In the rows, zero is written as 128.
Known rows, with every way that one mark hangs from another:
J986[J397 J909]: [122 115 123  87 144 118 191 141 134 110 108 193 130 147 119 128 100 125
 179 132]
J397[J466[J165[J241[J909[J315]]]] J986]: [120 106 117  93 120 124 152 138 149 136 126  69 102 106 141 119 175 134
  96 141]
J397[J466 J986[J909]]: [130  82 117  73 139 126 145 145 162 116 101 130 102 118 105 114 153 147
 110 141]
J397[J466[J165[J241]] J986[J909[J315[J153]]]]: [142  81 120 117 126 119 190 136 147 124 143  96 118 117 116 106 136 137
 104 133]
J986[J397[J466[J165[J241]]] J909]: [137  76  98  86 131 115 210 148 149  99 123 163 145 141 116 122 139 135
 146 123]
J986[J397[J466] J909[J315[J153]]]: [138 101 120 112 136 124 173 140 172 106 125 180 118 141 121 123  74 101
 161 132]
J315[J153 J909[J241 J986[J397[J466]]]]: [155 116 136 176 142 142  83 116 148 114 135 172 125 130 137 119  77  87
 131 116]
J315[J153 J909[J986]]: [137 150 147 243 139 139  73 113  96 144 133 163  92 145 128 131  69 125
 137 119]
J397[J466[J165[J241]]]: [141 111 103 152 119 117 123 135 133 131 129  92 106 127  99 129 154 169
 121 120]
J397[J986]: [117 139 137 120 139 126 108 127 124 147 102 103  83 115 105 121 124 162
 140 141]
J466[J165[J241[J909[J315[J153] J986[J397]]]]]: [122 146 125 180 123 127 164 120 105 139 141 126 147 131 165 136  98 111
 132 126]
J397[J466[J165[J241]] J986]: [134  97 108 119 125 121 136 135 142 136 119  72  99 109 103 115 168 169
 103 131]
J397[J466[J165]]: [149 108 108 162 120 115 114 137 130 147 117 127  79 139  91 137 154 174
 124 124]
J315[J153]: [141 162 134 175 142 116  64 116 107 157 122 131 118 145  95 128  85 150
 145 125]
J315[J153 J909[J241[J165]]]: [151 147 161 129 137 130  64 114  97 142 156 170 139 155 113 120 119  92
 142 109]
J241[J909[J986]]: [107 152 128 159 135 137  93 126 109 143 101 141 123 125 158 149 130 128
 113 135]
J241[J909[J315]]: [104 166 142 114 128 124 112 131 123 144 119 123  99 130 155 140 124 116
 147 141]
J165[J241 J466]: [112 166 120 120 125 122 102 120 124 100 135  58 177 122 121 113 134 165
 133 124]
J241[J165]: [117 148 135 129 123 132  97 131  99 147 121 161 113 147  95 146 144 144
 151 118]

Rows:
[106 168 139 155 114 147  85 116  98 134 141 148 184 141 172 146 141  94
  94 125]	J241[J165[J466] J909[J315[J153] J986]]
[133 112 141  58 132 127 152 134 115 115 135 176 161 140 108 130 154 114
 141 120]	J986[J909[J241[J165]]]
[121 155 151  89 108 138 112 120 128 112 155 110 148 122 127 127 142 117
 145 122]	J909[J241[J165[J466]] J315]
[142  96 114 130 124 120 126 137 138 151 108 105  71 121  94 123 168 175
 106 136]	J397[J466[J165] J986]
[161  73 131  95 127 120 173 132 155 130 142 119 111 116 114 107 145 124
 101 136]	J397[J466[J165] J986[J909[J241 J315[J153]]]]
[122 145 122 124 126 110 139 129  93 145 131 101 145 138 135 133 163 147
 124 126]	J466[J165[J241[J909]]]
[136  87 126  53 132 130 196 142 190  84 129 163 121 117 131 119 105  93
 163 132]	J986[J397[J466] J909[J241 J315]]
[ 95 151 135 151 129 144 146 129 133 127 109 156 103 119 178 149  92  96
 148 140]	J241[J909[J315 J986[J397]]]
[131 149 137  76 120 130  82 119 116 116 140 123 180 132 112 125 171 132
 127 117]	J909[J241[J165[J466]]]
[136 118 156  82 140 125 158 123 140 125 136 116 124 111 123 104 101 114
 135 142]	J397[J986[J909[J241 J315[J153]]]]
[128 102 108  82 129 117 129 137 141 139 115  78 126 113 131 117 194 144
  84 137]	J397[J466[J165[J241[J909]]] J986]
[134 146 155 196 118 156  99 108 114 137 153 140 125 114 130 142  83  99
 129 116]	J909[J241[J165] J315[J153] J986]
[104 145 123 136 140 137 120 129 122 131  95 169 135 128 166 148 116 110
 133 136]	J241[J909[J986[J397]]]
[109 184 131 104 126 119  93 115 125 112 149  58 205 128 165 113 126 112
 114 132]	J165[J241[J909[J315[J153]]] J466]
[136 120 111 192 117 131 119 126 131 138 139  99 126 122 146 136 129 124
  91 124]	J397[J466[J165[J241[J909[J315[J153] J986]]]]]
[ 97 131 114 130 127 144 144 132 162 103 120 107 133 102 174 135 107  95
 125 132]	J165[J241[J909[J315 J986[J397[J466]]]]]
[132 155 150 180 111 154  89 104 116 120 160 123 167 115 140 134 103 106
 112 116]	J909[J241[J165[J466]] J315[J153] J986]
[138 132 149  76 121 128 145 121 121 107 164 150 191 141 126 118 127  98
 132 121]	J986[J909[J241[J165[J466]] J315[J153]]]
[124 159 144 252 124 146 101 112 115 145 132 123  77 117 128 143  43 137
 142 128]	J909[J315[J153] J986]
[131 136 144 146 134 121 156 129 122 130 137 150 111 143 116 126  74 127
 159 132]	J986[J909[J315[J153]]]
[143 107 104 132 126 117 144 140 145 133 108 161  93 143 103 135 132 151
 154 125]	J986[J397[J466[J165]]]
[136 108 100 124 126 118 155 138 148 120 119 128 118 132 110 127 131 146
 151 121]	J986[J397[J466[J165[J241]]]]
[118 139 119 172 124 125 145 125  87 143 129 107 141 128 149 141 150 146
 110 125]	J466[J165[J241[J909[J986]]]]
[129 108 100 163 121 130 122 134 128 130 120 105 130 120 140 140 167 143
  87 123]	J397[J466[J165[J241[J909[J986]]]]]
[130 106 144  53 145 124 155 130 139 118 117 123 131 112 116 108 141 135
 131 141]	J397[J986[J909[J241]]]
[105 164 128  62 123 126  82 130  98 132 123 148 197 157 146 139 199 116
 107 126]	J241[J165[J466] J909]
